What can hang from each mark
Y: D
F: U
H: D
E: D R
U: F T
R: F
T: D U
D: E H T

Every row comes from one small tree of marks. The marks that hang from a mark follow it in brackets, in alphabetical order. Every link used is in the known rows. Which tree was each row made from?
(in the rows, 128 means zero)
Known rows
E(D R(F)): [ 83  90 163 165 107 130 135 110 124  86 141 168 105 156 133 135 113 131
 103 110  83 132 146 172 128]
F(U(T)): [129 119 139 122 136  90 148 154 135 143 205 187 114  91 158 106  84 109
  71 124 117 160 171 137  87]
Y(D(H)): [107 166  91 140 118 160 209 117 134 150 160 166 122 121 173 100 115 160
 122 187 114 122 116 101 156]
U(F T(D)): [134  87 145 117 114 135 247 142 128 107 123 191 109 131 134  99 168 116
  68  98 106 133 160 128 102]
U(T): [113 108 140 106 139 107 186 153 133 134 176 175 104 109 145  79 119 124
  87 109 103 132 167 151 104]
D(E(R) H T(U)): [122 133 132 120 114 133  73 125 120 133 152 118  67 152 168 131 110 179
 148 148 127 149 145 141 145]
U(F T): [148  92 169 104 124  98 200 140 139 128 158 188 109 154 155  90 120 119
  83  81 121 122 175 126  94]
U(T(D(E(R)))): [114 101  90 148 115 169 136 130 107  89 151 157  84 108 127 109 141 139
  80  56  99 169 153 141 102]
T(U): [ 87 144 118 109 127  86 179 139 126 136 171 161 110 105 151 125 130 163
 111 155 106 158 162 156 104]
D(E(R(F(U))) T): [142 126 115 168 107  98  39 117 105 112 142 161  85  91 134 152  69 147
 126 115 146 119 151 169  79]
F(U): [114 144 110 106 129 102 157 136 118 146 191 181 126  87 160 133  77 123
  70 145 123 163 160 144 109]
E(D(H T(U))): [112 125 187 121 133 126 136 147 141 139 140 140 106 170 171 110 152 137
 100 215  96 142 132 172 195]
F(U(T(D(H)))): [122 117 135 147 123 161 190 147 138 141 182 170  97  81 161 114 148 119
  65 182 102 160 143 114 135]
R(F(U(T))): [119 118 153 164 129  63 155 148 144 134 182 188  98  63 138 129  95 120
 108 144 114 115 164 136  55]
H(D(E T)): [136 133  81 132 135 154 124 134 107 143 165 164 136 106 127 101 132 170
  77 127 121 125 146 198 139]
R(F): [ 98 124 126 120 122 104 187 126 122 121 145 172  95  65 124 117 122 159
 129 158 101  99 142 166  84]
E(D): [105 106 146 114 140 134 182 131 121 113 168 176 129 142 150 103 121 118
  64 132  85 168 148 164 153]
H(D(T(U))): [ 93 129 100 122 112 122 170 149 128 153 165 161 147 118 132 121 141 179
  91 177 121 128 156 219 149]
R(F(U(T(D)))): [117 105 130 176 125 105 205 145 137 114 150 184  98  42 117 136 141 120
  86 169 106 126 147 141  66]
E(D R): [ 86  84 146 125 112 156 145 121 113 101 165 168 128 188 154 112 106 122
  76  81  91 170 150 167 146]
D(E(R) H T): [149 127 125 110 114 171  64 117 105 122 149 133  74 153 164 102 105 165
 136 128 128 128 139 146 163]

Write each row's tree
[ 85 135  86 142 107 168 135 109 112 105 157 121  67 123 157 161 158 182
 129 140  99 179 139 116 135]	T(D(E(R) H) U)
[101  86 147 174 102  94 117 136 134 120 182 182  85  97 140 139  78 121
 118 101 120 120 176 149  58]	E(R(F(U(T))))
[145 109 220 117 118 108 165 133 150 136 123 152 106 215 175 123 151 118
 105 187 115 138 136 139 194]	E(D(H T(U(F))))
[132 179  80 153 130  99 149 129 124 131 120 156 117 110 150 125 108 176
 111 154 138 143 132 137  98]	Y(D(E T(U)))
[106 107 144 126 129 176 220 145 138 133 160 160  87 102 150  87 180 134
  88 178  89 130 137 132 153]	U(T(D(H)))
[ 88 130  67 135 105 136 141 116  99  92 140 135  92 105 132 165 140 173
 111  95 106 190 155 144 100]	T(D(E(R)) U)
[125  78 198 128  94 109 136 132 124  97 114 163 122 247 159 133 111 118
  85  97 126 150 160 171 144]	E(D(T(U(F))) R)
[168 141 162 108 122  93 122 123 133 145 132 138  78 164 173 130 142 161
 144 159 137 128 149 108 138]	D(E H T(U(F)))
[111 147 158  91 124 115 155 142 131 161 143 137  93 130 163 109 145 168
 126 217 122 126 132 158 160]	D(H T(U))
[109 135 112 120 117 167  91 104 109 128 191 135  72 134 170 118 102 164
 135 100 114 148 156 112 150]	D(E(R) H)
[147 114 132 116  97  90 104 120 112 108 121 145  95 193 151 148 104 161
 120  77 149 142 161 142  91]	D(E(R) T(U(F)))
[125 157  75 156 103 119 101 117 114 110 116 148 107 142 149 138  88 180
 124 108 149 147 141 151  95]	Y(D(E(R) T(U)))
[136 133 107 111 121 106 211 118 116 113 125 156  95 118 139 158 164 156
 109 114 115 177 153 115  87]	T(D(E) U(F))
[118 136 116 172 104 125  63  97 120 126 189 146  67  83 161 168  78 150
 162 131 117 133 153  89 104]	D(E(R(F(U))) H)
[105 119 122 108 102 111 243 129 124 114 122 169 115 120 138 151 167 147
  93 143 112 156 148 138  98]	T(D U(F))
[105 123 123 145 108 148  81  95 118 114 171 138  55 102 149 140 112 169
 170 124 105 111 147 104 113]	D(E(R(F)) H)
[153 126 187  94 108 106 159 135 143 152 126 149  96 181 168 124 145 160
 131 195 139 113 138 136 150]	D(H T(U(F)))
[143  91 163 115 110 164 240 134 144 120 148 173  88 142 156 101 178 123
  80 151 104 124 141 103 144]	U(F T(D(H)))
[142 120 165  93 108  72 175 142 126 132 126 165 111 167 156 125 125 151
 108 147 142 119 157 172 111]	D(T(U(F)))
[108 127  83 132 104 202 137 103 103 103 152 136  74 112 149 126 147 162
 107 124  97 160 129 112 149]	T(D(E(R) H))
[107 121  71 182 101 133 124 104 101  92 148 163  84  54 120 176 109 145
 105 108 114 158 143 128  69]	T(D(E(R(F(U)))))
[ 99 122  73 152 103 139  95 130 109 130 171 143 121 144 136 146 118 187
 100 102 131 149 166 202 141]	H(D(E(R) T(U)))
[170 128 141  99 127  70 142 130 123 130 120 154  97 148 150 138 127 154
 115 108 143 139 164 139 108]	D(E T(U(F)))
[136 109 196 118 141 154 137 141 132 133 137 155 108 167 161  79 137 123
  88 198  96 133 116 170 205]	E(D(H T))
